Known rows, with every way that one mark hangs from another:
(J_438 (J_416 J_951) J_618): [ 12.3   4.1  -1.4   5.1 -14.4  15.5 -10.0  -5.0  24.9  31.0  14.3  -4.5
  -9.3  13.5  12.8 -48.2  25.3   7.5 -11.4]
(J_82 J_43 (J_618 (J_438 J_416)) J_752): [-21.4  -0.5 -12.0  11.8  12.1 -44.0  17.5 -29.9 -24.8   3.4 -29.5  12.2
  52.0  -3.1 -33.9  41.0  -5.9 -29.5  17.2]
(J_43 J_82): [ -9.4 -14.9 -18.5   2.4  -1.6 -15.6   3.0  19.7  30.8   1.0  -9.7  -7.8
  12.4 -13.2 -13.1 -18.8 -11.6  -1.4  13.7]
(J_43 (J_82 J_618 (J_752 (J_438 J_416)))): [-27.3  -5.4  -9.9   4.0  32.1 -16.3  27.2  -2.5  21.8 -10.8 -22.9   7.3
  48.0   4.3 -30.4  42.3  -5.5 -47.3  20.8]
(J_438 J_416 J_618 J_752): [  1.1  -0.2  -4.3 -16.1  -9.1  -9.6   6.0   9.2  51.0  36.6   8.2  -2.8
 -13.6  -1.9   3.6   1.5  42.3  15.3 -11.3]
(J_951 J_315 (J_416 (J_438 J_618 J_752) J_908)): [ 29.0   5.5  19.1 -20.9   2.2  20.6 -15.6  16.4  -4.3 -12.5   1.1  -2.1
 -31.5  12.2  17.7   9.0 -27.0  23.2 -30.0]
(J_416 J_951): [ -6.7  -5.8  -5.1  13.7 -15.9  22.8 -26.6  -8.2   1.6   2.3   9.3  -6.4
 -10.7  -2.6   7.1 -50.1  -4.3  13.9   4.4]
(J_416 (J_438 J_618 J_752) J_908 (J_951 J_315)): [ 43.3  12.6  16.3  -7.1  -0.3  30.6 -19.5  20.2 -12.5 -22.8  15.5   3.3
 -41.7  18.2  28.4 -22.1  -4.7  26.3 -30.6]
(J_951 J_315 J_416): [-11.6 -10.0   5.2   4.0 -10.7   4.8 -46.6 -33.8 -26.8  20.4  -3.6 -12.0
  -3.3 -21.0   8.4 -55.1 -43.2  21.0  -2.6]
(J_43 (J_82 J_618 (J_752 (J_438 (J_416 J_951))))): [-22.6  -0.2  -8.6  12.3  29.9  13.0  21.9 -15.5   5.8 -18.4 -13.3  10.2
  38.4  18.8 -16.8  17.7  -2.4 -45.1   6.8]
(J_43 (J_82 J_752)): [-31.8 -15.1 -18.0  11.4  11.1 -19.9   1.3   7.2  34.6  -9.2 -20.3   2.0
  13.2 -10.0 -17.9   6.6 -11.5 -12.6  14.8]
(J_618 (J_438 (J_416 J_908 (J_951 J_315)) J_752)): [ 19.4  13.1   9.0   9.8 -14.6  13.5 -16.6 -56.7 -36.0   0.3  19.6   5.9
   3.1 -22.9  24.2 -22.9  14.4  18.6 -14.8]
(J_618 J_438): [-15.0 -16.6 -10.8   9.6  -8.7 -33.5  -7.2  -6.0 -12.9  -9.2 -10.9  -8.8
  17.0 -20.4  -7.6   6.8  -8.8   9.5  28.0]
(J_82 J_43 J_618 J_752): [-28.3  -3.0 -13.0  10.6  12.8 -26.6   3.2   9.4 -24.9  -3.4 -27.4   8.6
  20.8   6.4 -26.0   6.6 -26.0 -21.7  14.0]
(J_82 J_618 (J_752 (J_438 J_416))): [-30.9  -3.5   1.1   4.8  18.8  -7.9   4.7 -15.7   5.7   1.3 -16.6   4.9
  30.2  -0.6 -23.8  22.5   1.4 -30.6  23.2]
(J_438 (J_416 J_908 J_951) J_618 J_752): [ 25.2  17.6   3.5  -5.6 -18.9  29.4  10.2   1.3  24.6  17.2  25.7   3.1
 -28.1  10.6  22.5 -14.1  43.2  13.9 -27.9]
(J_618 (J_438 (J_416 (J_951 J_315)) J_752)): [ -0.2   5.4   2.9   6.4  -6.1   5.1 -26.5 -64.4 -28.9  10.9  10.6   3.5
  11.7 -22.1  18.8 -24.4  15.7  20.6 -14.6]
(J_752 (J_438 (J_416 J_908 (J_951 J_315)) J_618)): [ 28.6  16.7  17.6   7.4  -9.0  27.9  -6.5 -15.3 -49.7   7.3  21.2  -3.0
  -6.0   0.6  28.1 -40.6   0.6  -2.8  -7.6]
(J_618 (J_438 J_752)): [-21.7 -13.3 -11.8  -5.3  -3.8 -28.3   5.4  -4.9  -0.9 -11.8  -7.0  -3.4
   2.1 -21.2  -3.4  31.7  11.1  19.1  15.5]
(J_438 J_752): [-16.0  -9.6  -9.0  -9.2  -9.2  -5.7  -9.2   4.7  30.2  10.7   3.5  -4.6
 -18.9 -19.1  -1.0  -8.6  15.5  22.6   3.9]
(J_752 J_438): [-19.5 -13.7  -2.0  -1.2  -1.4  -8.2  -2.9   3.3  -7.4  -2.9   3.0 -10.9
   4.2 -18.7 -10.7  -0.5 -11.2  -1.9  29.1]
(J_752 (J_438 (J_416 J_908))): [ 10.2   1.3   8.3  -0.2 -14.7   4.9   4.6 -16.5  11.8  11.8  17.6  -5.6
  10.8 -24.4  -9.8  -1.5   5.6 -10.6  18.4]
(J_82 J_43 J_618 (J_752 J_438)): [-35.4  -4.0  -8.7   6.2  24.2 -23.9  23.9  12.9 -49.7 -23.6 -24.2   6.4
  24.1   5.9 -31.6  38.3 -23.7 -35.9  26.1]

Rows:
[-36.2 -13.5  -1.5   0.9  12.8 -20.4  15.1  26.5  -8.8 -16.9 -13.1  -4.1
 -10.4   6.7  -4.3  47.4   0.2 -12.5  21.8]	(J_82 (J_752 (J_438 J_618)))
[ 24.0  12.1  10.1   2.6 -11.7  27.2  17.6   1.6 -15.1   1.3  23.5  -3.7
  -9.4   9.6  13.8  -7.3  19.9  -6.9  -0.9]	(J_752 (J_438 (J_416 J_908 J_951) J_618))
[ -1.9   9.0   5.3   1.1   1.1 -18.5  39.3   3.9 -21.6   1.0   3.8   6.3
   5.3  -0.4 -15.6  56.0  10.6 -30.9   7.1]	(J_82 J_43 (J_752 (J_438 (J_416 J_908) J_618)))
[ 36.8  17.6  13.3  11.7 -19.9  24.3 -25.9 -17.1 -25.5  27.9  20.9  -0.6
 -13.8   2.7  31.1 -70.8   4.6  13.2 -20.7]	(J_438 (J_416 J_908 (J_951 J_315)) J_618)
[ 47.6   9.3  17.3   5.1  -2.8  27.2 -31.9  20.4 -24.4 -18.4  10.2  -0.1
 -26.5  20.2  24.3 -48.8 -26.0  16.0 -17.0]	(J_416 (J_438 J_618) J_908 (J_951 J_315))
[ 10.8  -7.8   2.6 -22.8   8.0  -6.1   0.0  48.1  52.2  -7.5  -1.9  -2.2
 -29.5  16.1  -2.0  27.9  14.0  19.0  -8.7]	(J_416 (J_438 J_618 J_752))
[ -1.4  -4.3   1.6  -9.7  -3.5 -10.1  14.4   8.9  19.5  21.1   6.9  -9.3
   3.3  -2.5  -4.2   9.8  18.6  -8.5  12.7]	(J_752 (J_438 J_416 J_618))
[-32.5 -10.8 -19.5  10.3  24.9 -23.1  11.1  25.3  18.1 -15.4 -35.7   6.4
  30.8  13.1 -23.6   9.7 -21.8 -24.4  14.5]	(J_43 (J_82 J_618 J_752))
[ 21.0  10.8   1.8 -14.4 -18.8  -0.5  15.2  14.5  40.8  24.5  17.1   0.0
 -17.4  -2.7   9.2   3.1  41.4  14.6 -13.8]	(J_438 (J_416 J_908) J_618 J_752)
[ 33.9   1.6  20.4  -9.6  -0.9  13.2 -26.3  15.4 -15.0  -7.2  -2.4  -6.4
 -22.4  12.0  13.1 -21.2 -47.1  15.7 -17.2]	(J_951 J_315 (J_416 (J_438 J_618) J_908))
[ 24.1  17.9  11.2   3.4 -19.4  39.2 -32.4 -48.5  -9.4  22.7  30.1   5.4
 -15.1 -20.5  26.6 -63.5  16.8  20.8 -25.1]	(J_438 (J_416 J_908 (J_951 J_315)) J_752)
[-38.6  -8.6  -5.2   5.2   9.8 -21.0  13.3  -3.4 -30.4 -14.2  -9.4   1.2
   8.4 -15.9 -25.8  38.1 -19.5 -24.0  25.7]	(J_82 J_43 (J_752 J_438))
[-39.6 -17.6 -12.6   6.3  21.2 -20.9  21.9  10.2   6.2 -28.3 -16.1  -0.8
  19.1  -9.5 -21.6  43.9 -16.7 -27.0  27.5]	(J_43 (J_82 (J_752 J_438)))
[ 22.5   5.9   2.6  -2.4 -23.2  -5.6   4.2  13.1  27.8  29.4  11.3  -5.4
  -7.4  -0.1   4.4 -25.9  16.4   5.0   0.6]	(J_438 (J_416 J_908) J_618)
[ 37.1   8.7   8.3 -13.6  -3.2  30.1   3.3  39.5  25.7 -29.4  16.6   3.3
 -39.8  30.5  13.7  12.2  12.9  18.3 -23.9]	(J_416 (J_438 J_618 J_752) J_908 J_951)
[  8.2  -4.3  12.9 -23.2  10.5  11.8 -25.6   8.4   9.3  -1.1  -5.9  -5.7
 -26.8  12.5  13.1   8.4 -23.1  27.4 -27.8]	(J_951 J_315 (J_416 (J_438 J_618 J_752)))
[  5.5   8.7 -12.3   2.0   3.4  -6.4  25.1 -27.7 -31.8   3.0  -3.0  11.7
  35.2   8.7 -10.0  23.1  18.4 -10.9  -8.9]	(J_82 J_43 (J_618 (J_438 (J_416 J_951) J_752)))
[ 23.4   0.3  11.8 -25.3   0.1  19.5   8.3  33.7  29.7 -17.5   0.3  -3.2
 -34.4  21.4   4.0  39.1  -7.9  18.5 -22.4]	(J_951 (J_416 (J_438 J_618 J_752) J_908))
[-34.5 -16.3 -24.0  15.7  27.9 -48.4  23.1  16.4 -10.4 -38.8 -45.6   7.3
  48.4   8.6 -25.0  49.7 -23.4 -27.8  24.9]	(J_43 (J_82 (J_618 J_438) J_752))
[ 32.3  21.2  11.4  -1.5 -16.5  30.3 -13.5 -15.1 -13.3  19.5  25.3   4.4
 -26.3   2.1  35.4 -47.0  27.8  22.7 -32.3]	(J_438 (J_416 J_908 (J_951 J_315)) J_618 J_752)
